Known rows, with every way that one mark hangs from another
bizu[kupoz[pekun]]: [-0.218 -0.142  0.667 -1.425  0.043  0.049 -0.200  0.550  1.152  0.008
 -0.416  1.520 -0.680 -0.301 -0.749  0.481 -0.515 -0.108  0.250 -0.176]
fabi[kupoz]: [ 0.108 -0.081  0.132  0.647 -0.470 -0.594  0.210  0.411  0.085 -0.262
 -0.101  0.051 -0.590 -0.142  0.236  0.141 -0.629  0.658  0.069  0.870]
gasa[bizu[bagek] fabol mapupa]: [ 1.242 -0.710  0.639  4.373  0.200 -0.177  0.148 -0.539  2.786  0.096
 -0.724 -1.746 -1.401 -0.513  0.847 -0.590  1.599  0.054  2.328 -0.999]
fabi[kupoz[bizu[bagek]]]: [-0.184  0.210  0.012  1.207 -0.062 -1.180  0.809  1.199  4.543 -0.160
 -0.160 -0.641  0.151 -0.027 -0.478  0.250  0.243  0.997  1.023  0.875]
fabol[gasa[bizu mapupa]]: [ 1.015 -0.647  0.592  5.053 -0.361  0.067  0.039 -0.760 -0.495  0.434
 -0.594 -0.146 -1.432 -0.936  0.991 -0.634 -0.461  0.335  1.900 -1.296]
fabi[kupoz[pekun]]: [-0.206 -0.155  0.558 -2.124 -0.431 -0.477 -0.018  0.462  0.151  0.185
 -0.319  0.719 -1.280 -0.373 -0.413  0.370 -1.084  0.520  0.051  0.759]
fabi[kupoz[bizu pekun]]: [-0.608 -0.112  0.386 -2.009 -0.451 -1.071  0.418  0.963  2.152 -0.067
 -0.333  0.733 -0.241 -0.705 -0.283  0.442 -0.847  0.848  0.248  1.066]
bizu[bagek kupoz[pekun]]: [-0.116  0.084  0.685 -0.741  0.448  0.028 -0.059  0.829  3.703  0.194
 -0.456  0.759 -0.975  0.103 -1.538  0.447  0.151 -0.075  0.976 -0.445]
fabol[gasa[bizu[kupoz[pekun]] mapupa]]: [ 0.789 -0.817  1.242  3.569 -0.306  0.113 -0.156 -0.234  0.669  0.363
 -1.021  1.354 -2.135 -1.245  0.261 -0.159 -0.911  0.244  2.153 -1.448]
pekun[vedul[famati]]: [-0.798 -0.026  0.077 -0.853  0.235  0.521 -0.001 -0.133 -0.095  0.428
 -0.167  0.313 -0.086  1.381  1.236  0.052 -0.239  0.728  0.697  0.107]
bizu[bagek kupoz[fabi pekun]]: [-0.096  0.081  0.862 -0.356  0.182 -0.520 -0.007  1.185  3.560  0.027
 -0.460  1.120 -1.609 -0.245 -1.187  0.742 -0.397  0.656  0.831  0.151]
pekun[vedul]: [-0.459 -0.050  0.061 -0.069 -0.005  0.236 -0.050  0.089 -0.110  0.495
 -0.142 -0.127 -0.028  0.596  0.560  0.058 -0.321  0.232  0.359 -0.088]
gasa[mapupa]: [ 0.210 -0.519  0.160  1.603 -0.099  0.437  0.045 -0.281  0.817 -0.139
 -0.265 -0.286 -0.641 -0.377  0.680 -0.214 -0.135 -0.068  0.375 -0.316]
kupoz[fabi pekun[vedul]]: [-0.753 -0.079  0.664 -2.349 -0.254 -0.235 -0.277  0.507 -0.091  0.684
 -0.361  0.865 -1.359 -0.064  0.268  0.563 -1.298  0.787  0.183  0.485]
bizu[bagek]: [ 0.122  0.231  0.016  0.626  0.398 -0.005  0.158  0.296  2.587  0.197
 -0.049 -0.720 -0.283  0.403 -0.800 -0.003  0.604  0.044  0.738 -0.264]
kupoz[bizu fabi pekun]: [-0.736 -0.045  0.457 -2.193 -0.254 -1.084  0.241  0.883  1.784  0.040
 -0.241  0.999 -0.271 -0.955 -0.191  0.575 -0.785  0.882  0.056  0.817]
gasa[bizu[kupoz] mapupa]: [ 0.872 -0.712  0.685  4.034  0.035  0.432  0.119  0.308  0.408  0.327
 -0.785  0.362 -1.588 -0.691  1.037 -0.100 -0.175  0.207  1.360 -0.963]
fabi[kupoz[bizu]]: [-0.323 -0.051 -0.031  0.587 -0.474 -1.205  0.669  0.903  1.943 -0.381
 -0.140  0.095  0.429 -0.426  0.331  0.230 -0.396  0.968  0.315  1.098]
bagek[bizu]: [ 0.431 -0.252  0.379 -1.013  0.416 -0.075  0.255  0.399  3.336  0.232
 -0.087  0.215 -0.345 -0.628 -0.137  0.565  0.524  0.138  0.081 -0.283]

Rows
[-1.048  0.178  0.529 -1.692  0.119 -0.823  0.362  1.269  4.338  0.758
 -0.426  0.141 -0.625  0.012 -0.396  0.648 -0.411  1.126  1.159  0.470] => kupoz[bizu[bagek] fabi pekun[vedul]]
[-0.650 -0.205  0.598 -2.146 -0.454 -0.241 -0.081  0.545  0.142  0.649
 -0.446  0.587 -1.298  0.178  0.151  0.439 -1.368  0.733  0.428  0.656] => fabi[kupoz[pekun[vedul]]]
[-1.186 -0.074  0.525 -2.373 -0.266 -0.840  0.194  0.988  1.767  0.510
 -0.396  0.876 -0.358 -0.384  0.409  0.652 -1.056  1.137  0.427  0.729] => kupoz[bizu fabi pekun[vedul]]
[-0.600  0.226  0.476 -1.564  0.133 -1.059  0.372  1.207  4.435  0.264
 -0.276  0.275 -0.588 -0.586 -0.990  0.575 -0.137  0.938  0.792  0.568] => kupoz[bizu[bagek] fabi pekun]
[ 1.123 -0.951  0.619  3.689 -0.201 -0.203 -0.019 -0.815  0.242 -0.034
 -0.696 -1.055 -1.141 -0.894  1.669 -0.586  0.953  0.037  1.575 -0.757] => gasa[bizu fabol mapupa]
[-0.570  0.046  0.926 -0.462  0.180 -0.301 -0.060  1.287  3.514  0.503
 -0.604  1.013 -1.672  0.308 -0.623  0.819 -0.677  0.849  1.198  0.067] => bizu[bagek kupoz[fabi pekun[vedul]]]
[-0.307  0.292  0.061  1.012  0.120 -1.200  0.639  1.126  4.222 -0.081
 -0.067 -0.372  0.115 -0.287 -0.341  0.375  0.289  1.049  0.822  0.643] => kupoz[bizu[bagek] fabi]
[ 1.130 -0.435  0.615  5.776  0.030  0.071  0.217 -0.482  2.090  0.615
 -0.629 -0.877 -1.722 -0.558  0.183 -0.607  0.183  0.380  2.669 -1.531] => fabol[gasa[bizu[bagek] mapupa]]
[ 1.197 -1.045  0.853  4.886 -0.161 -0.298  0.041 -0.347  1.231 -0.457
 -0.895 -0.169 -1.175 -0.909  1.548 -0.348  0.966  0.084  1.862 -0.920] => gasa[bizu[kupoz] fabol mapupa]
[-1.080 -0.181  0.474 -2.166 -0.477 -0.831  0.372  1.058  2.030  0.478
 -0.483  0.586 -0.321 -0.107  0.275  0.522 -1.127  1.069  0.636  0.939] => fabi[kupoz[bizu pekun[vedul]]]
[-0.272 -0.430  1.281 -2.175  0.160 -0.382  0.040  1.371  4.267  0.574
 -0.657  1.899 -1.742 -0.718  0.037  1.381 -0.758  0.990  0.533  0.049] => bagek[bizu[kupoz[fabi pekun[vedul]]]]
[ 0.193 -0.399  1.033 -2.489  0.451 -0.034  0.056  0.959  4.513  0.195
 -0.512  1.725 -1.031 -0.924 -0.868  1.037  0.047  0.050  0.310 -0.482] => bagek[bizu[kupoz[pekun]]]
[ 1.304 -0.784  1.061  5.967 -0.048 -0.851  0.218  0.335  3.600 -0.406
 -0.929 -0.575 -2.042 -0.866  1.088 -0.075  1.021  0.824  2.430 -0.526] => gasa[bizu[bagek kupoz[fabi]] fabol mapupa]
[-1.382  0.186  0.551 -2.462  0.382 -0.525  0.390  1.081  4.286  0.700
 -0.456  0.609 -0.650  0.822  0.280  0.636 -0.335  1.645  1.505  0.691] => kupoz[bizu[bagek] fabi pekun[vedul[famati]]]
[-0.236 -0.113  0.813 -1.047 -0.211 -0.544 -0.167  0.880  0.987 -0.140
 -0.418  1.837 -1.327 -0.641 -0.400  0.736 -1.002  0.628  0.101  0.443] => bizu[kupoz[fabi pekun]]
[-0.892  0.063  0.915 -1.330  0.428  0.002 -0.014  1.071  3.320  0.522
 -0.645  1.429 -1.703  1.130  0.043  0.794 -0.603  1.376  1.529  0.333] => bizu[bagek kupoz[fabi pekun[vedul[famati]]]]
[-0.482  0.126  0.434 -1.347 -0.071 -1.086  0.581  1.248  4.663  0.210
 -0.381  0.004 -0.503 -0.319 -1.084  0.460 -0.192  0.864  1.029  0.830] => fabi[kupoz[bizu[bagek] pekun]]
[ 0.198 -0.380  1.203 -2.109  0.203 -0.616  0.102  1.281  4.318  0.070
 -0.534  2.049 -1.706 -1.272 -0.534  1.322 -0.502  0.740  0.181  0.215] => bagek[bizu[kupoz[fabi pekun]]]
[-0.597 -0.419  1.276 -2.971  0.430 -0.090  0.073  1.170  4.170  0.461
 -0.706  2.398 -1.788  0.109  0.717  1.356 -0.701  1.507  0.883  0.281] => bagek[bizu[kupoz[fabi pekun[vedul[famati]]]]]
[-1.404  0.158  0.375 -2.932  0.643  0.054  0.371  0.753  4.398  0.775
 -0.435  0.310 -0.064  1.167 -0.072  0.374  0.142  0.947  1.657  0.072] => kupoz[bizu[bagek] pekun[vedul[famati]]]
[ 1.201 -0.472  0.862  7.001  0.062  0.010  0.258  0.006  3.045  0.251
 -0.831 -0.047 -1.742 -0.593  0.074 -0.362  0.178  0.431  2.919 -1.665] => fabol[gasa[bizu[bagek kupoz] mapupa]]
